What can hang from each mark:
Y: F Z
Z: E F K Y
S: F K
K: S Z
E: J Z
J: E F
M: K
F: J S Y Z

Every row comes from one small tree of marks. The marks that hang from a mark follow it in brackets, in alphabetical order. Every link used is in the known rows. Which tree was each row made from?
Known rows:
S{F{J}}: [  6.5  32.4  17.2   1.9   4.4   5.7  15.0  -9.8   7.2  25.1 -31.9  15.6
 -20.5  -5.6  17.2  -4.4   1.8  40.6   3.3  11.2   3.1 -21.2  12.8  -5.8
  19.5 -25.8 -16.8   5.1 -18.7]
E{Z}: [  2.4  12.6  13.9   8.4  -4.0  13.7  -1.0  -2.0  21.0   3.5 -38.7  17.8
  -5.6 -15.5  -5.2   1.5 -15.7  40.8  -2.2 -13.6  25.3  -1.3  27.0  -9.4
  21.7 -16.2 -17.6  30.3 -33.2]
E{J{F{Y{Z}}}}: [ 22.5  15.3  31.5  19.4  -7.7   1.3   3.8 -16.9  13.3  12.6 -46.5  34.1
 -13.5 -22.7   1.9   7.5 -28.3  32.4  -1.6   0.6  12.4 -22.8   3.7 -11.7
  18.3 -17.5 -10.0  23.9 -22.3]
K{S Z{E{J{F}} Y}}: [ 42.4  -3.3   9.7  19.8 -24.9   6.6  11.5  -6.3  31.6   4.3 -56.2   8.6
  42.9 -65.3  12.0  15.6 -24.6  55.6   9.2 -18.3  45.6 -21.4  24.4  26.5
  25.5 -17.4 -19.2 -10.3 -37.3]
E{J Z{F{S} K Y}}: [ 34.3  -0.5  30.0  35.1   0.2  -6.4  19.3 -15.2  38.0  12.9 -69.1  27.7
  30.2 -29.1  -5.5  30.9  -1.8  44.0   7.8 -25.4  52.5 -24.7  21.8  16.1
  37.1 -13.9  -4.6  31.4 -33.0]
Y{F{J} Z{E K}}: [ 25.8  -4.1  13.0 -20.3   0.6  -2.6  15.9  -3.2  19.1  37.1 -44.8  15.4
   4.0 -30.2  32.9  22.3  12.3  63.5  28.9 -20.1  22.9  13.6   0.0  32.9
  22.1 -19.6  -2.4   7.8  -2.6]
M{K{S Z{E F{J} Y}}}: [ 32.9   2.1   7.6  15.3   4.1 -11.3  41.2  -2.0  25.5  16.0 -40.8   9.5
  32.3 -45.3   6.8  19.8 -30.2  50.6  13.5 -20.7  38.9  -6.3  29.9  27.3
  16.0 -15.5 -23.4  -8.4 -28.4]
K{Z{E Y{F}}}: [ 22.0  10.9   3.2   5.2 -17.3  -1.2   4.0  -6.5  29.3  17.9 -44.6   5.6
  25.7 -45.6  22.3  17.3  -9.5  72.7  17.4 -14.2  35.9  -6.6  22.2  27.3
  25.5 -21.6 -13.7   0.5 -27.6]
J{E F{S Y{Z{K}}}}: [ 20.2  -9.2  32.2   0.6 -26.7  -7.5   0.9  -1.0  -7.6  19.7 -17.7  33.6
   3.7 -22.7  -0.5  -8.2 -15.2  17.9  -1.1  12.8  47.4 -33.6  15.5  -5.5
  10.2   1.7 -13.2  34.0 -10.6]
Y{F{S{K}} Z}: [ 14.3  10.0  22.5  -2.1   3.9   5.0   6.5  -2.9  -9.8  20.5  -4.9  17.5
  -0.5 -20.1  21.2   7.8  12.9  36.4  14.5 -15.6   7.9  18.7   4.9  -3.2
  15.0 -14.0 -26.4  26.1  -3.5]
J{E}: [ 12.1   7.3   9.5  -1.1 -19.9  -0.5   2.4  -2.5  14.4  23.3 -23.2  15.4
 -16.2 -25.1   7.3  -7.9 -19.8  33.1   4.1   4.5  31.5 -13.6  20.4  -4.5
  18.0 -24.3  -4.2  22.8 -25.3]
K{S}: [ 15.1  15.2   5.2  22.1  -2.0  22.9   4.6  -7.1   8.1   6.5 -15.2  -1.3
   2.4 -35.1  -4.6 -14.6 -19.3  24.6   6.0  -4.7  19.7  -7.9  29.9  -9.5
  10.2 -29.8 -26.4   7.3 -29.2]
Y{Z{E F{J S{K}}}}: [ 28.4  -0.5  25.6   1.2  -0.6  -9.2  21.2   2.5   5.9  31.9 -34.6  25.1
  12.3 -27.4  10.5  16.9   1.0  47.4  19.4 -15.2  22.9   2.0   7.2   9.6
  22.5 -10.8 -15.7  18.5   2.1]
F{S Y Z}: [  5.7  10.1  39.2  36.4  11.7   8.4 -14.5  -0.8 -15.2   4.7  16.8  22.6
  -6.6 -22.9 -25.2 -13.0   1.3   7.9 -13.2  -7.2  20.4 -18.4  50.9 -36.1
   7.9  -2.1 -33.0  48.2  -3.5]
J{F{S Z{E Y}}}: [ 20.6   9.7  36.4  17.2 -17.5 -10.2  -3.5  -4.9   9.4  14.7 -23.6  17.1
  17.5 -30.6  -6.3   0.4  -7.6  39.2   4.0   8.2  38.4 -30.8  19.0  -9.2
  15.7  -6.2 -23.8  28.6 -11.7]
K{S Z}: [ 18.8   4.3  -1.8   6.8  -6.2  25.5   6.3   1.8  12.1  -2.5 -14.7  -6.1
  15.1 -42.0   5.8  -6.0 -24.2  31.3   5.4 -15.5  26.2   1.7  38.4   6.7
  11.2 -18.0 -30.4  -3.2 -36.6]
E{Z{F K}}: [ 13.5  11.9  10.9   9.0  -4.1   3.5  16.2  -4.4  32.3  10.4 -50.5  14.6
  11.4  -9.5  -2.4  16.9 -14.7  44.7  11.8 -19.1  44.1  -8.4  25.8  15.7
  21.1 -20.3 -10.0  24.9 -36.5]
M{K{S{F{J Z}}}}: [ 14.8  16.0  16.1   8.7  16.2  -2.0  32.0  -1.7   3.6   9.9 -13.5  13.0
  -6.0 -18.7   8.2   4.7 -14.4  24.7  -3.5 -15.3  10.8  -0.9  31.0  -4.9
   6.7 -16.6 -29.5   7.5 -25.3]
K{S{F}}: [ 14.7  25.8   4.3  14.5  -6.6  19.5   7.9  -8.0   3.7   7.3 -19.3   0.1
   3.5 -24.7  10.0  -8.7  -4.4  30.2  -1.0  -1.3  13.8 -18.4  25.6  -6.4
  11.0 -30.7 -27.2   1.7 -32.7]
F{J{E} S Z{K}}: [ 22.6 -16.8  39.4  -2.1   7.1  -3.7  10.3  11.4   4.4  26.7  -1.2  19.8
  -5.9 -27.9  -3.0  -5.3  12.1  12.9   6.3  -6.8  42.7 -11.3  37.8  -0.5
  20.1   2.4 -13.7  33.1   0.8]
M{K{S Z{F{J}}}}: [ 24.1   9.4   8.2   5.5  14.4  -0.2  40.7   2.9  16.4  10.7 -22.2   6.8
   8.4 -27.9   6.0   8.0 -34.4  31.4  11.3 -13.8  22.8   0.8  29.7  14.5
   7.4 -16.8 -27.2  -4.2 -30.3]
Y{F{S}}: [ 12.9  26.9  20.1   5.8   6.3   9.4  -2.0  -6.9   1.6  25.8  -3.9   6.3
 -13.6 -16.5   8.0 -12.5   9.5  32.7  16.8  11.0   7.1 -13.0  12.0  -8.1
  14.1 -30.5 -20.3  26.2 -13.1]
S{F{J Z{E}} K}: [ 19.0  28.9  29.0   7.0  -4.0  -7.1  26.2   1.4  10.3  20.2 -29.7  32.5
  -4.4 -13.3  19.8  14.7   6.2  47.5   0.8 -19.9  14.2  -3.7  21.1   8.0
  25.2 -16.2 -26.5   7.4 -12.8]
K{Z{E}}: [ 19.1   3.1  -1.4  -8.7 -13.3   5.7   6.6   1.2  25.4  16.9 -36.4   5.7
   4.4 -31.7  12.5   6.6 -23.1  56.8  14.5 -19.4  29.0  -0.8  33.4  16.7
  22.3 -20.5 -13.0   9.4 -34.1]
E{Z{K}}: [  7.2   1.3   7.1   4.7  -2.6  11.3   8.9  -4.1  28.3   6.8 -45.2  14.6
   2.4 -13.3  -4.1   8.2 -15.0  40.8   6.5 -26.3  40.6   2.3  34.4   6.0
  23.4 -16.0 -12.7  28.8 -39.6]

Which tree is each row?
[ 19.0  -1.9  33.9   1.6   4.4   1.5   8.3   4.2  -0.2  34.4  -9.9  22.2
 -17.5 -26.0  -2.3 -22.4   1.6  17.7   8.7  18.2  25.5 -24.2  20.1 -12.0
  23.0 -11.3 -13.9  26.3  -1.1]
F{J{E} S}
[ 22.6  16.5  20.5  17.5  -7.6  -5.4   6.8 -10.3  13.5  15.6 -37.1  27.8
  -0.8 -16.7   9.9  20.1   5.9  44.3  -7.4 -25.4  25.9 -26.5  35.8   6.0
  20.7 -19.7  -9.8  23.7 -26.0]
S{F{Y Z{E{J} K}}}
[ 21.5  -4.4  43.2  18.7  -2.7  -2.3  18.9   5.5   5.3  22.4 -25.3  40.3
   8.1 -32.0  -4.6  -6.8   0.9  24.8   2.2  -3.3  43.2 -14.8  23.2  -2.6
  34.2   0.9 -24.1  25.8  -4.1]
F{J{E{Z{Y}}} S{K}}
[ 33.2   1.1   1.1   1.2  -9.1   5.6  23.3  -5.5  24.5  28.1 -47.5   6.2
  16.8 -31.4  12.7   5.2   0.5  49.2  19.3 -20.7  39.8 -19.4  30.8  29.8
  23.2 -31.9 -10.3  -2.4 -29.1]
Z{E K{S{F{J}}}}
[ 10.9   4.9  43.7  12.2  22.3   6.4   1.7   7.0  -2.9  18.4   5.6  16.5
 -14.8 -23.8 -10.3 -12.2  10.5  13.9   1.4   1.5  13.6  -7.1  32.5 -23.0
  16.0  -1.9 -27.5  33.2   5.5]
F{J S Z}
[ 14.6   6.6  10.3   7.3  12.1  -8.7  26.3  -7.8  11.9  14.6 -18.3  10.1
   8.2 -24.4   9.4  11.5 -19.5  42.3  10.5 -17.2  24.3   2.9  31.6   6.3
  14.1 -12.0 -25.4  14.4 -28.8]
M{K{Z{Y{F{S}}}}}
[ 21.8  11.6  20.8  -3.5  -4.2   9.2  12.5   3.9  20.2  23.5 -31.2  17.2
  -0.3 -32.5  19.5  -0.9   5.4  38.7  14.2   3.0  31.2 -10.0   6.8  22.9
  20.4 -22.6 -10.4   6.5 -15.2]
Y{F{J{E{Z{K{S}}}}}}
[ 21.2  17.2  44.2   2.4   3.3  -3.0  10.3  10.3  -0.6  26.8   4.8  28.8
 -10.6 -26.4  15.1  -2.8  18.0  25.4   9.2   3.1  18.6  -4.6  10.9   1.7
  18.4 -11.6 -23.8  23.2   6.6]
Y{F{J{E} S{K} Z}}
[ 17.3   1.9  -1.2   3.2  10.1   5.9  30.4  -0.3  11.8   4.0 -15.4   3.3
   3.4 -28.6   4.4   3.6 -36.9  29.9   5.5 -26.1  22.9  10.1  41.6   4.7
   6.1 -16.5 -29.1   4.0 -40.0]
M{K{S Z}}
[ 27.3  -0.3  24.9  29.1  -2.0  -4.1   2.8  -8.2  22.2  13.0 -34.3  30.1
   1.0 -33.2  -9.2  18.9 -10.1  38.6  -2.1 -36.7  37.9 -14.6  45.4   4.3
  21.4 -15.4  -7.0  34.0 -21.0]
F{Y Z{E{J} K}}
[ 32.7  -7.2  24.3  -1.2 -13.2  -6.7  13.0  -5.5  10.7  22.5 -45.6  30.6
   5.9 -29.3  13.4  18.5 -10.6  46.8  10.7 -24.4  22.1   2.3   5.3   3.3
  25.1 -11.5 -12.2  27.1 -15.2]
Y{Z{E{J{F{S{K}}}}}}
[ 15.1  22.6  31.2  12.5  -9.9   1.8  13.0  -6.9   1.5  16.4 -15.7  22.9
  -6.1  -9.1  -6.6 -15.6 -23.1  21.6  11.2  13.2  22.3 -23.5  12.4 -13.6
  13.9 -17.4 -31.9  23.8 -20.7]
J{F{S{K}}}
[ 12.7   1.6  27.3  16.8   6.8   3.5   3.8  -5.2   1.3  23.9 -34.1  33.4
  -6.7 -33.4  -1.6   1.4 -10.8  41.7   1.0  -7.7  15.8  -7.7  20.4  -6.8
  18.9  -7.7 -14.9  17.8   4.0]
F{J Y{Z{E}}}
[ 23.7 -14.0  24.8 -21.6   3.1  -1.6  12.4   2.1   0.0  36.0 -16.5  17.7
  -0.4 -27.2  28.1   7.2  23.6  35.2  21.5  -4.9  27.8   5.5   3.1  17.7
  18.8  -7.0  -7.7  21.0   4.5]
Y{F{J{E} S} Z{K}}
[  9.7  33.8  23.1  27.1 -10.2  -5.5  18.6 -11.0   6.6   4.1 -22.2  23.3
  10.6 -15.2  16.1  19.0   1.3  44.1  -7.0 -23.0  22.3  -1.3  29.0  -3.3
  20.3 -14.4 -32.7  12.0 -24.4]
S{F{Z{Y}} K}
[ 10.6   8.1  12.8  18.4  -6.0   5.2   7.0 -12.7  31.7   7.7 -52.7  15.4
  22.9 -25.6   5.9  19.2  -1.5  56.1   8.3 -21.8  47.2  -3.4  24.0  17.3
  26.6 -16.8 -13.0  20.8 -33.7]
E{Z{K Y{F}}}
[ 15.1   7.9  32.1   3.7  -5.8  -1.2   4.1  -2.0   5.9  11.7  -9.8  13.1
  -0.3 -11.9  -6.9  -5.7 -10.0  20.3   8.1   4.3  34.0 -21.0  25.3  -8.8
   8.3  -7.0 -25.2  32.0 -18.5]
J{F{S Z{K}}}
[ 17.6  17.0  22.7  20.3  -9.1  16.1   5.7   1.4   0.4   6.9 -27.0  23.3
   6.7 -32.7   4.9  -8.9  -0.6  25.5 -14.0   2.5  26.0 -30.9  26.7  -3.1
  16.4 -14.4 -25.1   5.3 -21.1]
K{S{F{J{E{Z}} Y}}}
[  3.9  18.3  42.0  33.1  17.1   6.9  -1.5  -0.6  -0.1   9.1  -6.6  30.3
 -17.3 -26.8 -15.6  -6.1  -9.3  20.7 -11.4  -1.3  13.7 -12.0  36.2 -22.1
  12.1  -3.8 -26.2  24.6   3.1]
F{J Y Z}
[ 18.9   6.5  18.4  12.7  17.0 -15.2  38.4  -6.0  15.8  19.0 -26.9  14.1
  12.3 -23.4   2.8  14.6 -25.5  39.2  12.7 -10.0  29.6  -6.0  30.1   9.0
  16.0  -8.7 -24.7   8.7 -22.4]
M{K{Z{F{J S} Y}}}
[ 15.9   8.3  18.3  14.0 -27.1  -8.6   4.8  -1.8  26.8  13.8 -47.6  23.9
  17.6 -32.7   5.0  14.1 -14.1  47.9  -2.3  -0.8  53.0 -21.3  15.7   8.1
  25.7 -13.4  -3.7  23.3 -27.3]
J{E{Z{F Y}}}
[ 12.2  37.1  22.9  10.3   1.5   2.3  31.4  -8.5   6.6  22.0 -29.9  29.1
 -14.5  -3.7  18.2   1.3  -4.1  39.5   5.2  -5.3   6.8  -8.5  14.2   1.1
  23.9 -24.4 -28.4   1.4 -19.5]
S{F{J} K}
[ 12.6   4.1   4.4 -13.6  -0.1   5.8   8.4 -10.2  10.9  21.0 -27.2   5.8
   0.5 -19.1  29.1  19.1   5.2  49.7  21.1 -21.0  18.4  20.0   7.3  16.6
  11.8 -20.4  -9.5  16.2 -16.2]
Y{F Z{K}}
[ 15.4  23.5  28.0  13.0 -16.1  -6.1  28.8  -3.7  12.4  18.3 -45.2  40.2
   6.2 -17.0  21.5  11.4  -0.1  46.2  -4.0  -8.2  31.9 -14.9  13.5  10.0
  32.3 -11.9 -22.0   4.7 -20.4]
S{F{J{E{Z{Y}}}} K}
[ 14.0  28.3   8.5  15.2 -15.0   0.2  26.6 -11.1  11.5   6.1 -34.5  19.0
  18.0 -17.7  24.8  17.3 -10.6  53.9   1.8 -21.8  26.2  -3.4  29.7  13.2
  24.7 -15.6 -32.8  -2.9 -36.4]
S{F K{Z{Y}}}
[ 25.4  -7.9  10.5  -3.6  -8.8  -2.7   4.3  -8.2  19.1  23.4 -51.8  20.4
  -1.8 -33.7  17.2  22.7 -10.0  55.4   9.1 -29.5  17.0  10.0  10.5   3.4
  25.2 -18.7  -1.0  24.1 -19.3]
Y{Z{E{J}}}
[ 13.2   7.7  21.2   0.3  -7.0  -2.3  13.4  -6.3  -3.2  23.9 -32.4  31.0
  -7.1 -15.0  20.2   6.6   5.3  36.5  -6.0  -2.7  24.3 -20.4  19.1   4.1
  19.1  -8.4 -10.2  11.2  -9.5]
S{F{J{E} Y{Z{K}}}}
[ 25.2  -3.2  -3.4  -1.8   1.9  -0.2  30.0   2.7  19.0  10.6 -26.1   5.5
  10.9 -35.2   6.8   8.9 -35.2  41.4   9.1 -32.0  28.5   7.1  40.6  15.4
  11.2 -19.0 -24.7   3.0 -40.0]
M{K{S Z{E}}}
[ 29.3   1.2  11.6   5.2  -5.4 -19.6  33.3 -10.8  31.8  16.8 -55.7  22.1
  11.7 -31.0  11.4  25.0 -40.1  57.0  10.0 -23.2  33.7  -8.1  22.5  18.6
  22.3 -14.5 -12.7   9.3 -39.6]
M{K{Z{E{J{F}} Y}}}
[ 32.5   4.9   4.9   8.3   0.8  -3.8  31.5  -2.9  14.5   9.8 -36.1  19.6
   9.3 -31.4  13.8  17.2 -25.2  41.9  -2.3 -32.6  21.8 -12.4  37.4  15.8
  15.2 -18.8 -21.7   2.7 -42.2]
M{K{S{F{Y}} Z{E{J}}}}
[ 23.8  -2.9  17.7  10.8   0.6   7.8  13.7 -10.0  39.6   9.4 -65.4  27.1
  -3.8 -19.4   0.2  20.8 -14.8  41.8   3.8 -35.1  35.5  -3.3  26.4  10.5
  33.7 -19.8  -1.6  30.9 -43.5]
E{J Z{K}}
[ 25.5  15.0  35.4  24.4  -5.3  -1.1   7.2 -14.7  21.1   9.0 -40.2  31.7
 -10.9 -21.2  -4.1  10.3 -25.0  27.2  -2.0  -6.8  24.7 -26.0  18.3  -4.4
  17.3 -16.5 -10.7  26.8 -27.0]
E{J{F{Y Z{K}}}}
[ 29.6   1.6   6.7   8.6   5.7  -5.7  33.6  -2.1  21.7  15.4 -35.0   9.7
  23.8 -47.8  15.3  15.0 -21.6  52.9  13.7 -22.8  31.8   0.3  28.5  26.6
  16.2 -16.4 -24.7  -8.3 -27.4]
M{K{S Z{E Y{F{J}}}}}
[ 47.3  -3.8   5.0  29.4 -17.9  -4.4  22.6 -22.4  38.7  21.6 -74.0  12.2
  42.4 -51.1  14.0  27.1   0.1  61.6  14.0 -33.6  54.3 -28.9  28.1  34.6
  35.1 -32.1  -3.3  -0.9 -38.3]
Z{E{J} K{S{F}} Y}
[ 13.1  10.4  39.5  21.7  -3.9   0.4  -1.7  -4.5  -3.2   7.3  -5.0  23.8
   1.1 -14.1 -17.6  -8.9 -13.4  13.2  -1.5   5.2  35.3 -32.2  34.0 -15.3
   5.7  -2.4 -29.3  36.6 -14.0]
J{F{S Y Z{K}}}
